In the rows, 128 means zero.
Known rows, with every step that occurs:
A/Q: [167 148 118 106 104 109 120 161 149 148 164  82 160 128 108 114 121 149
 113 121  81  98 141 153 170 191 189  94 138 104 126 125 166]
U/H/C/P/A: [116  88 107 170 123 106 124 123 125 134 124 122 137 104 101 133  94  93
 122 233 169 154 169 127 131 124 152 191 168 110 128 151 183]
S/B/U/H/C/P: [ 95  78 124 169 150 153 130 125 113 107 142 151 144  78 127 108 116 137
 127 149 182 135 135  81 109 125  79 154 141 112  92 139 122]
U/H: [139 144 158 126 113  78 160  84 176 113 151 115 105 139 124  96 137 156
  99 163 107 122 137 119 151 148 140 112 145 137 168 134 167]
R/F/K: [134 198 134  52 166  96 165 135 138 130 139 132  95 145 123 151  39 131
  89 122  91 159 172 185 193 128 203  85 115 156 153  67  67]
Q/S/F/K: [124 147 140  65 154 140 163 120 134 129 113 119 105 161 155 154  76  96
 103 128 117 163 139 174 151  96 176  84  75 173 173 104  48]
A/P/C/H/U/B/S/F: [128 128 135 145 155 158  98 125  80 124 122 145  99 159 149 155 167  85
 141  92 106 161 126 128 124  73 110 145 116 126 127 136  96]
H/U/B/S/Q: [118 115 124 127 107 155 113 139 119 126  90 121 129 145 142 110 190 145
 147  70 113 102  85 128  88 135  79 107 126 155  93 147 143]
A/Q/S/P/C: [111 123 102  97 153 150 150 163 143 145 142 112 128  97 156 133 161 110
 151 132 143 133 130 103 155 161 217 158 131  90 110 124 121]
B/U/H: [127 157 149 150 107 102 142  77 160 109 140 148 112 139 132 107 158 134
 130 135 128 113 117 114 115 126 116 108 146 152 167 125 145]
Q/S/B/U/H/C/P: [ 96  73 127 168 151 159 127 123 109 109 136 149 140  81 147 100 117 138
 132 140 192 140 122  73  92 124  64 154 129 120  94 149 114]
Z/K/F/S/B/U/H: [131 167 138 143 117 124 130  84 134  99 117 168 119 141 151 111 133 163
 147  91 142 135  96 135 107  97  46 124  92 165 167 128  89]
Q/S/B/U/H: [131 135 143 151 101 122 134  70 133 111 128 157 101 136 142  95 159 149
 146 101 140 116 105 110  88 125  50 119 107 169 161 154 131]
U/H/C/P/S/F: [107 106 144 138 170 149 156 128  97 107 139 125 106 136 150 138 114 105
 121 130 106 184 120 117 136  95 146 148 117  86  97 142  74]
K/F/S/B/U/H/C/P: [ 92  86 127 171 159 150 122 134 112 100 127 157 144  92 148 108  99 144
 127 133 177 141 113 100 106 102  66 153 131 113  93 127  89]
K/F/S: [125 163 156  87 139  90 149 144 167 122 112 117 140 182 142 129  68 126
  95 115  88 127  85 180 138  88 180  81 131 143 133  69  86]
Q/S/B/U/H/C/P/A: [112  79 100 182 116 134 108 114  98 133 109 144 132 104 118 129 105  93
 150 193 190 153 147 120  90 112  91 197 137 131 124 170 160]
A/P: [134 151 139 113 170 117 159 125 148 120 174  91 153 121  92 152  94 130
 104 178  97 121 124 126 126 144 185 113 172 100  94 108 164]
U/B: [122 148 144 124 129  84 124 103 121 135 128 129 149 163  98 133 126 157
  76 121  97 120 148 135 158 141 187 119 142 160 135 125 182]
Z/K: [148 203 126  52 151 126 178 130 159 136 141 108 172 125 112 158  88 135
 107 148 144 168 143 130 169 119 194 102 116 149 149  82 112]
C/H/U/B: [120 126 151 166  78  92  89 113 132 145 114 152 128 151 117 150 160 157
  97 107 117 110 151 122 136 122 122 123 126 171 165 122 149]
Z/K/F/R: [166 252 121  40 208 108 148 143 136 120 125 139 159 128  96 165 103 156
 101 147 111 117 133 186 182  72 141  91 143 129 165  46  73]
B/U/H/C/P/S: [ 95  97 142 159 126 140 148 129 120  98 155 152 147 112 161 132 103 133
 137 120 136 167 107  85  88 150 129 153 103  97  77 111  92]
P/C/H/U/B/S/Q: [123  92 118 141  91 153  99 145 125 126  95 139 110 139 155 117 207 139
 161  73 118 117  89 128  94 147  69 121 107 139 109 152 135]
C/P/A/Q: [158 126  92 144  97 120 100 160 119 152 147  88 179 109 101 117  98 131
 132 179 113 113 154 165 146 179 179 143 132  89 122 158 182]
R/F/S/P: [101 188 146  82 199 134 166 129 125 117 114 111 137 134 114 123  74 136
 115 131 117 111 122 118 154 104 204 109 153  94  90 100 124]
H/C: [120  96 135 121 151 100 140 152 161 135 146 117 105 120 113 149 126  96
  91 137 143 148 165  96 179 135 171 141 202 125 114  87 155]
H/U/B/S/F/R: [156 202 145  83 179 136  99 118  82 117 115 153 131 155  96 150 157 115
 119 107 106  89 141 153 137  70 103 105 144 139 158  85  97]
A/Q/S/P/C/H/U: [127 104 127 153  64 138 104 163 167 160 126 134 105 100 159 153 187 118
 155 115 149 108 135 102 120 129 114 127 117 128 163 114  93]
R/F/S/B/U: [121 158 128 116 121 142 125 113 100 129 119 174 123 154 106 136 111 109
 154  53 123 106 102 147  86  97  97  96 121 165 113 102  93]

Rows:
[131 136 144  85 171 140 165 121 117 145 118  97  95 164 142 131 127  78
 110 128 104 156 112 137 136  74 172  96 137 138 132 146  97] -> Q/S/F
[129 139 140 153 101 117 137  73 138 109 134 159 106 134 123 104 158 148
 141 110 132 109 118 118 104 126  66 119 119 160 160 144 138] -> S/B/U/H
[116 116 141 167  76  94  85 123 132 147 118 160 119 144 128 155 173 150
 106 104 122 119 153 122 142 130 134 141 124 164 165 120 138] -> P/C/H/U/B
[134 121 122 180  90 136 105  82 109 113 125 155 124 118 145  88 147 155
 163 121 154 117 109 120  78 138  35 147  93 146 154 181 138] -> C/P/A/Q/S/B/U/H
[155 147  91 135 114 124 108 155 124 152 134  82 167 113  97 129 115 129
 138 170 111 105 158 156 165 171 193 149 143  86 125 154 194] -> S/P/A/Q
[124  92 147 151 139  86 130 124 165 114 147 127  84 116 135 122 143 128
  96 143 150 153 162  84 178 145 121 160 190 124 141 113 159] -> U/H/C
[115 103 136 146  72 134 122 151 174 158 121 141  97 106 153 160 183 105
 148 126 155 114 136  97 115 110 121 124 127 140 164 103  92] -> Q/S/P/C/H/U
[101  91 147 147 129 129 158 132 127  99 160 136 144 112 156 126  93 144
 122 133 125 171 116  87 105 161 141 155 102  90  77 115 104] -> U/H/C/P/S
[158 149  92 135 114 136 100 153 113 147 132  89 169 119 108 124 120 122
 151 152 114 107 152 150 148 167 171 151 131  92 119 151 193] -> B/S/P/A/Q
[154 108  90 156 104 120  87 169 117 149 146  93 168 101 108 122 103 126
 131 173 128 123 161 151 155 179 166 162 145  84 116 154 180] -> H/C/P/A/Q
[142 104 130  86 117 140 161 110 115 149 125 121 116 139 111 112 114 143
 127  87 124 121 118 128  97 131  77 106  86 173 116 154 132] -> Q/S/B
[123 153 135  68 155 131 167 124 141 126 122 121 111 157 126 165  75  94
  96 141 104 156 157 185 175  98 197  84  93 161 172  89  59] -> S/F/K
[137 104 123 144 159 151 109 134  87 134 116 102  99 133 166 111 130 100
 131 139 134 167 122 130 138 100 115 154 125 106 132 189 106] -> U/H/C/P/A/Q/S/F
[143 136 142  81 130 113 141 121 102 131 127 138 106 158  94 113  69 154
 118  66  92 121 126 160 131 125  96 107 101 146 106 123 108] -> R/F/S/B
[120 141 115 122 112 152 143 109 115 138 126 163 137 137  90 147 143  99
 154  79 132  98 116 135  87 103 105  95 128 172 117 110 119] -> S/B/U
[121 116 104 137 117 111 147 124 128 148 125 109 162 117  79 139  79  85
 122 239 144 136 159 153 120 119 197 154 155 118 122 142 184] -> C/P/A
[117 155 123  97 173 166 158 135 128 137 119  85 160 106 140 112 125 143
 134 134 140 103 113  93 130 137 175 113 124 104  98 145 150] -> A/Q/S/P
[148  71 110 145 104 149 106 123  86 138 123 126 121 107 135  93 118 165
 148  98 153 133 128 121  99 156  20 164  74 140 116 197 140] -> U/H/C/P/A/Q/S/B
[118 122 130  98 129 125 147 159 162 120  87 100 123 158 144 111 128 148
 125 105  91 111  55 179 120 120 130  78 133 124 101 127 100] -> K/F/S/Q
[155 106  97 171  98 114  83 155 119 138 146  98 158  99 119 108 111 142
 133 175 131 125 160 145 154 184 140 171 138  84 130 168 182] -> U/H/C/P/A/Q
[143 106 116 159 105 136  87 134 113 140 123 114 135 117 179  96 127 127
 151 129 163 138 109 113  90 157  95 151 111 131 136 176 143] -> B/U/H/C/P/A/Q/S
[104  92 121 117 119 156 169 152 135 115 120 105 143 118 138 114 134 155
 144 122  99 129  70 132  90 167 134 104 104  92  57 153 114] -> C/P/S/Q
[118 111 132 148  72 140 117 152 168 150 125 149 104 109 144 163 188  97
 155 119 149 112 142  97 114 107 114 126 128 137 156  90  98] -> B/S/P/C/H/U
[126 103 127 140  94 151 103 135 125 125  91 131 118 146 144 113 193 147
 151  76 113 108  85 128  87 138  57 103 109 147 108 154 146] -> C/H/U/B/S/Q
[118  84 138 168 131 119 111 112 134 113 130 156  80 116 154 120 159 123
 130  96 174 149 136  76 129 129  53 165 159 148 137 130 131] -> Q/S/B/U/H/C
[176 189 128  74 176 124 106 126  93 132 119 122 127 147  99 140 131 112
 121 152 107 101 139 175 150 100 130 111 139 113 168 121 113] -> P/A/Q/S/F/R
[133 101 121 127 113 112 146 132 179 139 149 142  99 114 120 156 153 107
 135 174 125 145 151 118 166 150 173 123 113  84 158 118 146] -> S/P/C/H
[126 151 147 129 107 133  99 116 105 129 117 146 149 164 139 127 157 121
 126  64 120 114 127 106  91 110 109 121 121 186 122  98 147] -> H/U/B/S
[151 100  86 185  92 136  71 148  96 137 137 122 156  96 117 112 121 141
 156 144 144 119 151 146 129 173  93 177 121  96 124 176 166] -> S/B/U/H/C/P/A/Q
[117 105 127 119 129 145 161 148 139 110 132  96 129 127 135 133 140 157
 144 116  80 132  67 137  93 174 131 112 119  88  59 149 126] -> A/P/S/Q
[160 179 138  97 163 134  86 123  90 119 120 170 113 148 110 158 174 109
 132 111 112 103 145 152 143  82  93 120 125 124 173  90  88] -> P/C/H/U/B/S/F/R
[115 101 140 167 136 103 117 119 154 111 140 150  88 117 141 130 158 112
 117 123 164 146 148  81 152 130 103 158 190 134 142 107 143] -> B/U/H/C
[ 96 158 149  90 170 143 170 120 148 116 111 104 165 135 111 127  93 126
 117 149 131  94 113 109 134 111 203 103 139 106 103 100 142] -> F/S/P
